Each row was made from one walk, in order. Every step used is in the known rows, and no mark comes twice. Write each row's walk.
Known rows
pogu rakuv rodon: [ 5.58  1.29  2.37  0.54 -0.13 -0.96  0.64  0.28  1.45  2.41  0.50 -0.44
 -0.26  0.96  1.25 -2.11 -2.87 -0.29 -2.09 -0.69  2.76  0.59]
pegig reri rodon luti pogu: [-5.48 -4.50 -2.12 -0.01  2.35 -1.56  1.41  2.13 -0.22 -0.06 -1.58  0.69
  0.43 -0.95  0.54 -0.31  3.96 -0.71  1.25 -0.81 -1.36  2.99]
rodon pogu rakuv luti reri pegig: [-5.26  3.01  0.02 -1.69 -0.09  1.87 -0.66 -4.16  2.89 -5.05 -0.95  2.63
  3.87  1.79  2.17 -0.89 -2.00  3.48  3.24  5.19  0.68 -3.06]
pogu rakuv rodon reri: [ 1.61 -0.04  3.67  0.36  0.90  1.08  0.32  1.22  1.59  3.12 -1.35  2.01
  0.97  1.11 -0.68 -3.19 -3.65 -1.28  0.06 -0.67  1.37  2.82]
pegig reri luti pogu rakuv rodon: [-0.33  2.42 -0.07  4.09 -2.84 -1.34  0.38  2.37  2.80 -0.11  0.35 -1.29
  0.38 -2.72  4.84 -0.79 -1.38  1.02 -2.94 -1.79 -1.49 -0.49]
rakuv pogu: [ 4.53 -1.96  2.00 -0.94 -0.07 -1.51 -0.80  1.42 -2.19  1.03  3.51  1.51
 -3.24  0.65 -1.24  2.07 -0.58 -1.32 -0.63 -1.97 -1.52 -0.27]
pegig reri: [ 0.62 -2.89  2.08  1.64  1.09  0.04  1.48  1.59 -4.46  3.11 -0.21  0.67
 -2.89  0.30  0.70  2.30  3.38 -0.41 -2.54 -1.65  0.69 -0.89]
rodon pogu rakuv: [-0.29 -2.00  1.38  0.63 -0.39  0.16 -0.26  1.34  1.89  1.37 -0.70  1.93
  2.80  1.25 -0.19 -0.34 -1.13  0.16  2.35  1.79  1.96  0.28]
pegig reri luti pogu rakuv: [-1.63  0.18 -1.33  4.17 -3.24 -0.49 -0.39  1.43  0.44  0.30 -0.60  0.93
  0.88 -1.63  3.85  1.14  0.76  1.90 -1.93 -1.49 -1.54 -2.25]
pogu rakuv rodon reri luti: [-0.49  1.34  1.58  2.18 -0.98  0.47  0.66  1.92  2.65  0.06  0.40  1.97
  0.28  0.30 -1.61 -2.66 -4.82  0.56 -0.95 -0.47 -0.71  2.62]
rodon rakuv luti: [ 1.61  1.40  0.71 -2.93 -0.77 -0.69 -3.08  0.37 -0.12  1.77  3.28 -4.04
 -1.75  0.26 -3.10  0.89 -0.82 -2.13  1.58 -0.10 -1.28 -0.11]
rodon pogu rakuv luti: [-0.21  1.19  0.36 -2.59  0.05  0.20 -1.10  0.99  2.15 -0.36  0.10 -0.19
  1.37  1.03 -0.39 -2.26 -3.50 -0.76  2.46  2.18  0.51 -1.30]
reri rodon: [ 2.06 -3.63 -1.92  0.80  0.05  0.26  2.10  0.18 -2.31 -0.36  1.35  1.49
 -1.53  1.51 -3.18  0.68  0.09  0.37 -2.21 -0.45  1.53  2.68]
pogu rakuv luti pegig reri: [ 3.10  5.01  0.66 -2.18  2.12  2.33  1.23 -1.07 -2.40  0.92 -3.54 -2.10
 -1.40 -2.85  3.18 -1.46  0.08  0.28 -2.07 -1.36  0.44 -6.39]
pogu rakuv rodon luti reri pegig: [-3.37  1.37  1.72 -1.10  1.93 -0.72  1.04 -4.19  3.78 -2.60 -1.35  2.96
  3.11  2.10  3.09 -2.64  0.26  2.82  1.76  3.62  2.17 -0.65]
pegig reri luti: [-1.26 -1.68 -0.13  3.38 -0.70 -0.07  1.63  2.07 -3.51  0.07  1.36  0.80
 -3.46 -0.51 -0.26  2.65  2.16  1.46 -3.64 -1.59 -1.51 -1.37]
pogu rakuv luti: [ 4.42  1.90  0.01 -2.56  0.22  0.11 -0.78 -1.01 -0.42  0.96  0.38 -0.25
 -1.11  1.47  0.26 -2.68 -2.60 -0.48 -0.94 -0.16  1.20 -2.71]
rakuv rodon pogu: [-0.60 -0.30  2.59  1.17 -0.34 -2.23  0.91  2.02  1.95  0.60  1.63 -0.67
 -0.08  0.69 -1.56 -0.87 -0.57 -2.57  1.65  0.91  1.42  3.74]
luti reri rodon rakuv pogu: [-0.02 -2.05  0.64 -1.47 -1.34  1.82 -4.36  0.10  1.57 -1.90  4.65  0.38
 -0.40  0.44 -1.51  4.37 -2.94  1.96  0.63  0.44 -4.94  3.30]
rakuv luti pegig reri: [ 1.72  4.10  0.42 -1.69  1.97  0.75  1.80 -1.09 -4.68  0.13 -2.09 -2.59
 -3.62 -2.47  1.47  0.10  2.71 -1.51 -1.65 -1.80 -0.05 -4.63]
luti reri: [ 0.24 -0.74  0.67  1.93 -1.87 -1.00 -2.45 -3.83 -3.01  0.57  1.08  3.28
 -0.60  4.09  1.90  1.34  3.33 -0.41 -1.16  0.90  0.91  0.38]
pegig reri rodon luti: [-3.65 -5.65 -0.60 -1.24  4.77  0.64  2.95  2.83 -1.87  0.39 -1.02  1.19
 -1.95 -0.16 -1.89  0.41  2.46  0.87 -0.47 -0.45 -0.55  2.30]
pogu rakuv: [ 4.22 -1.50  1.01  0.80 -0.63 -0.10 -0.08 -0.74 -0.77  2.73 -0.32  1.77
  0.34  2.01  0.51 -0.47 -0.48  0.25 -1.27 -0.43  2.67 -1.44]
rakuv luti: [ 2.74  1.32 -0.50 -2.11  0.01 -1.53 -0.18 -1.14 -2.66  0.39  1.96 -0.83
 -3.34  1.78 -1.32 -1.08 -0.01 -2.33 -0.85 -0.55  0.41 -1.27]
pogu rakuv rodon luti: [ 1.72 -0.42  2.10 -1.90  2.43 -2.33  0.41  0.72  3.36  2.01 -0.55 -0.07
  0.47  1.54  0.60 -4.17 -1.26 -1.46  1.26  0.36  1.74  1.19]
reri luti pogu rakuv: [ 0.21  0.75 -2.85  4.00 -4.81 -2.42 -1.31 -0.45  1.87 -0.92  1.15  1.43
  2.06  0.32  1.84 -0.56 -0.22  0.71 -0.72 -0.57 -0.25 -1.16]

Which walk is each row?
[ 1.70 -0.26  1.54 -1.86  2.06  3.51  0.21  3.34 -0.53 -0.37  0.86 -3.78
 -1.82 -5.70 -1.53  5.02 -1.39  1.48 -0.12 -2.31 -4.38 -0.23] -> luti pegig reri rodon rakuv pogu
[-3.14 -0.58 -1.64  4.74 -3.19 -2.09 -0.06  1.62 -1.62 -0.42  0.95  0.49
 -1.25 -1.50  2.04  2.56  3.53 -0.15 -1.85 -1.67 -2.15 -0.71] -> pegig reri luti pogu
[-0.82 -0.13 -2.15 -2.97  0.99  2.14  0.73  1.54  3.08 -2.98  0.11 -0.12
  1.51  0.30 -2.08 -2.42 -5.95  1.47  1.62  2.32  0.07  0.99] -> reri rodon pogu rakuv luti
[ 1.71  3.23  0.07 -1.83 -1.25  0.81 -3.41 -4.51 -0.29 -0.44  0.15  1.75
  0.07  3.37  3.48 -1.81 -1.82  0.53 -0.87  1.46 -0.10 -2.45] -> pogu rakuv luti reri
[ 1.53  0.84  1.35  1.46  1.44  0.61  2.30 -0.83 -4.92  2.02 -2.79 -0.49
 -2.07 -1.87  1.75  1.95  5.19 -0.80 -2.16 -2.03  1.30 -3.32] -> luti pegig reri
[ 3.53  1.78  0.73  2.01 -2.93 -2.96 -0.89 -0.29  3.50  1.81 -0.14 -0.85
  2.05 -0.17  3.34 -2.69 -1.22 -1.90 -0.23 -1.16  2.00  1.21] -> luti pogu rakuv rodon
[ 0.81  2.58 -2.15 -2.10  2.92  2.62  3.32 -0.42 -3.73 -2.16 -2.24 -2.64
 -3.35 -3.29 -0.29 -0.13  0.52  0.55 -2.80 -1.45 -0.44 -2.27] -> rakuv luti pegig reri rodon
[-0.11  0.36  0.03 -1.36  2.55 -2.61  1.05 -2.34 -1.83  0.58 -2.04  0.11
 -0.12  0.48 -1.10 -1.59  5.52 -2.74  2.50  0.01  1.75 -1.45] -> rodon luti pegig
[ 1.58  3.06 -2.09  2.92 -1.98 -1.64  1.18 -2.43 -2.71 -2.29  0.45  0.36
 -1.50 -0.69 -1.34  0.92  2.81 -0.02 -1.71 -0.58  0.38 -2.74] -> reri luti pegig
[-1.38 -1.76 -0.68 -0.55 -0.29 -3.67 -1.95 -0.85  2.73  1.86 -1.56  1.54
  3.52  1.51  1.99 -2.85  2.52 -2.12  3.58  0.23  0.90  0.20] -> rodon luti pogu rakuv
[-1.70 -0.25  0.24  0.15  0.12 -6.04 -0.53  0.15  2.89  0.85  0.58 -1.03
  0.69  0.64  0.96 -3.36  3.30 -4.54  3.06 -0.51  0.58  3.31] -> rakuv rodon luti pogu
[ 5.23  5.54 -0.59 -2.61  0.48  0.42  0.14 -3.36 -1.05 -0.44 -2.02 -1.53
 -0.26 -0.69  1.14 -3.12 -0.94 -0.80 -0.42 -0.16  1.55 -5.28] -> pogu rakuv luti pegig
[-1.14  0.83 -3.31 -2.15 -2.28 -0.68 -3.09  0.42  2.74 -1.10  2.99 -4.35
  0.80 -1.55 -2.61  0.43 -1.72 -1.57  2.02 -0.31 -2.50  2.81] -> reri rodon rakuv luti pogu
[-0.85 -1.10 -2.68 -1.55  3.31 -0.93  2.71 -1.82 -0.77 -2.01 -1.78  0.32
  0.47 -0.46 -2.89 -1.43  3.26 -0.65  1.58  0.37  1.20  0.97] -> reri rodon luti pegig
[ 2.19 -0.45 -0.63  1.82 -3.03 -2.30 -1.76 -1.25  0.95  2.28 -0.94  1.22
  2.65  1.14  2.80 -0.80  1.06 -0.97  0.54 -1.01  1.82 -0.53] -> luti pogu rakuv
[-2.03  0.58  1.23  2.72 -0.86 -0.85  1.05  1.66  0.27 -0.34  1.74  1.46
 -1.90  0.56 -3.35 -1.44 -2.05 -1.39 -0.81 -0.72 -1.61  4.02] -> rakuv rodon reri luti
[-3.83 -1.09 -0.74  1.19  2.15  2.55  3.79  1.83 -1.50 -1.73 -3.20 -0.60
  0.69 -3.27 -0.83  2.28  1.89  1.02  0.44  0.54  0.47  0.61] -> luti pegig reri rodon pogu
[ 0.77  2.17 -1.87 -0.65 -2.27 -3.60 -1.79 -1.51 -0.91 -0.05  1.43 -1.19
 -0.74  0.87  0.81 -1.66  1.49 -3.68  0.96 -1.05 -0.53 -0.61] -> rakuv luti pogu
[-2.42 -0.17  0.19  2.09 -0.99  0.03  0.62 -5.80 -2.48 -2.56  0.49  4.09
  0.69  3.05  1.34  2.70  3.74  2.65 -0.47  2.34  2.37 -1.78] -> luti reri pegig
[-1.71 -2.01 -0.59  0.68 -2.07  1.85 -3.25 -2.00  0.57 -0.55  2.33  0.06
  1.22  2.08 -1.50  3.56 -0.03  1.77  0.29  1.52 -1.29  3.80] -> luti reri rodon rakuv
[-0.91 -3.41 -1.15  0.20  0.34  1.93  1.15  2.20  2.72 -1.10 -0.39  1.87
  3.08  0.51 -1.96 -0.29 -3.49  2.16  1.21  2.10  1.54  2.73] -> reri rodon pogu rakuv
[-0.85  2.60  0.82 -2.28 -2.19 -0.02 -5.47 -2.83  0.16  0.04  2.89 -1.92
 -0.49  2.49 -0.14  1.34  0.16 -1.14  1.43  1.35 -2.69  0.14] -> rodon rakuv luti reri
[ 0.55  4.97  0.81  2.12 -0.65  1.21  1.33 -0.38  2.00 -1.26 -2.39  0.63
  1.19 -1.88 -0.73 -3.11 -3.25  0.16 -0.46 -0.67 -0.33 -0.23] -> pogu rakuv rodon reri luti pegig
[-0.11 -4.33 -0.42  1.38  1.70  2.02  3.08  2.26 -3.57  0.82  0.01  0.66
 -2.58 -0.27 -0.75  2.48  0.99  1.53 -3.47 -1.44  0.26  1.50] -> pegig reri rodon
[-3.01 -2.52 -1.00 -0.29 -0.27 -5.35 -1.55 -0.78  0.35  1.27 -0.08  1.14
  1.28  1.75  0.05 -1.55  5.44 -3.91  3.66  0.08  0.22  1.59] -> rodon luti pogu
[-0.21  2.31 -0.80 -1.97 -3.37 -2.51 -4.47 -0.29  2.10  1.28  2.73 -4.32
  0.51 -0.60 -0.84  0.31  0.92 -3.51  3.19 -0.73 -2.13  0.60] -> rodon rakuv luti pogu
[-2.89 -0.92 -0.88 -2.48  2.90  3.96  1.66  3.69  1.72 -1.77 -1.46 -0.76
  0.46 -1.76 -0.18 -0.89 -4.94  2.20  0.09  1.48 -1.12  0.22] -> pegig reri rodon pogu rakuv luti
[-3.64 -2.22 -0.95  1.18 -1.20  2.86 -1.54 -1.16  2.82 -2.78 -0.83  3.96
  4.11  2.69  1.22  0.43 -2.66  3.07  1.09  3.86  0.56  2.95] -> luti reri rodon pogu rakuv
[ 0.95 -3.50 -0.91 -0.11 -0.79  1.08 -0.87  1.45  0.70  1.11  2.67 -1.94
  0.13  0.33 -4.64  3.04 -1.07  0.65  0.03  0.03 -0.08  3.52] -> reri rodon rakuv
[-0.71  3.53 -0.54 -1.50 -0.37  1.62 -0.22 -6.09  0.31 -3.66 -0.59  2.71
  1.32  2.52  2.89 -0.93 -1.28  3.72 -0.18  3.03  1.33 -4.80] -> pogu rakuv luti reri pegig
[-1.29  4.25  1.19 -2.28  2.09  2.34  0.86  0.85  0.44 -0.50 -3.92 -1.98
  1.02 -3.31  2.42 -1.25 -0.83  0.19  1.78  0.92 -0.20 -4.74] -> rodon pogu rakuv luti pegig reri
[-3.21 -4.20  0.24  0.77  2.02  3.76  2.26  4.37  1.30  0.08 -1.95  1.27
  1.98 -1.30  0.10  1.25 -2.68  3.09 -0.38  1.11  0.50  1.54] -> pegig reri rodon pogu rakuv
[-0.46 -0.38  0.14  0.35  1.40  3.26  1.19  1.31 -1.37  0.88 -1.63 -4.03
 -0.34 -3.77 -1.86  4.06  1.79  1.40 -0.85 -1.24 -0.90  0.19] -> luti pegig reri rodon rakuv
[ 3.51 -1.75  3.27 -1.72 -0.69 -0.74 -3.42  2.86  0.59  2.27  4.77 -1.76
 -2.02 -0.80 -2.99  3.98 -1.65 -1.27  1.74 -1.38 -3.42  0.73] -> rodon rakuv pogu
[-1.03 -4.15  0.42  0.29  1.00  2.87  0.52  3.76 -0.80  2.07  0.92 -2.63
 -1.01 -1.58 -2.58  4.33 -0.16  1.78 -1.23 -1.21 -1.40  2.54] -> pegig reri rodon rakuv
[ 0.66 -0.47 -1.25  1.20  2.29  2.74  3.91 -0.05 -4.13 -0.33 -2.63 -0.67
 -1.91 -2.60  0.10  2.03  2.67  1.42 -3.14 -1.82  1.07 -0.96] -> luti pegig reri rodon
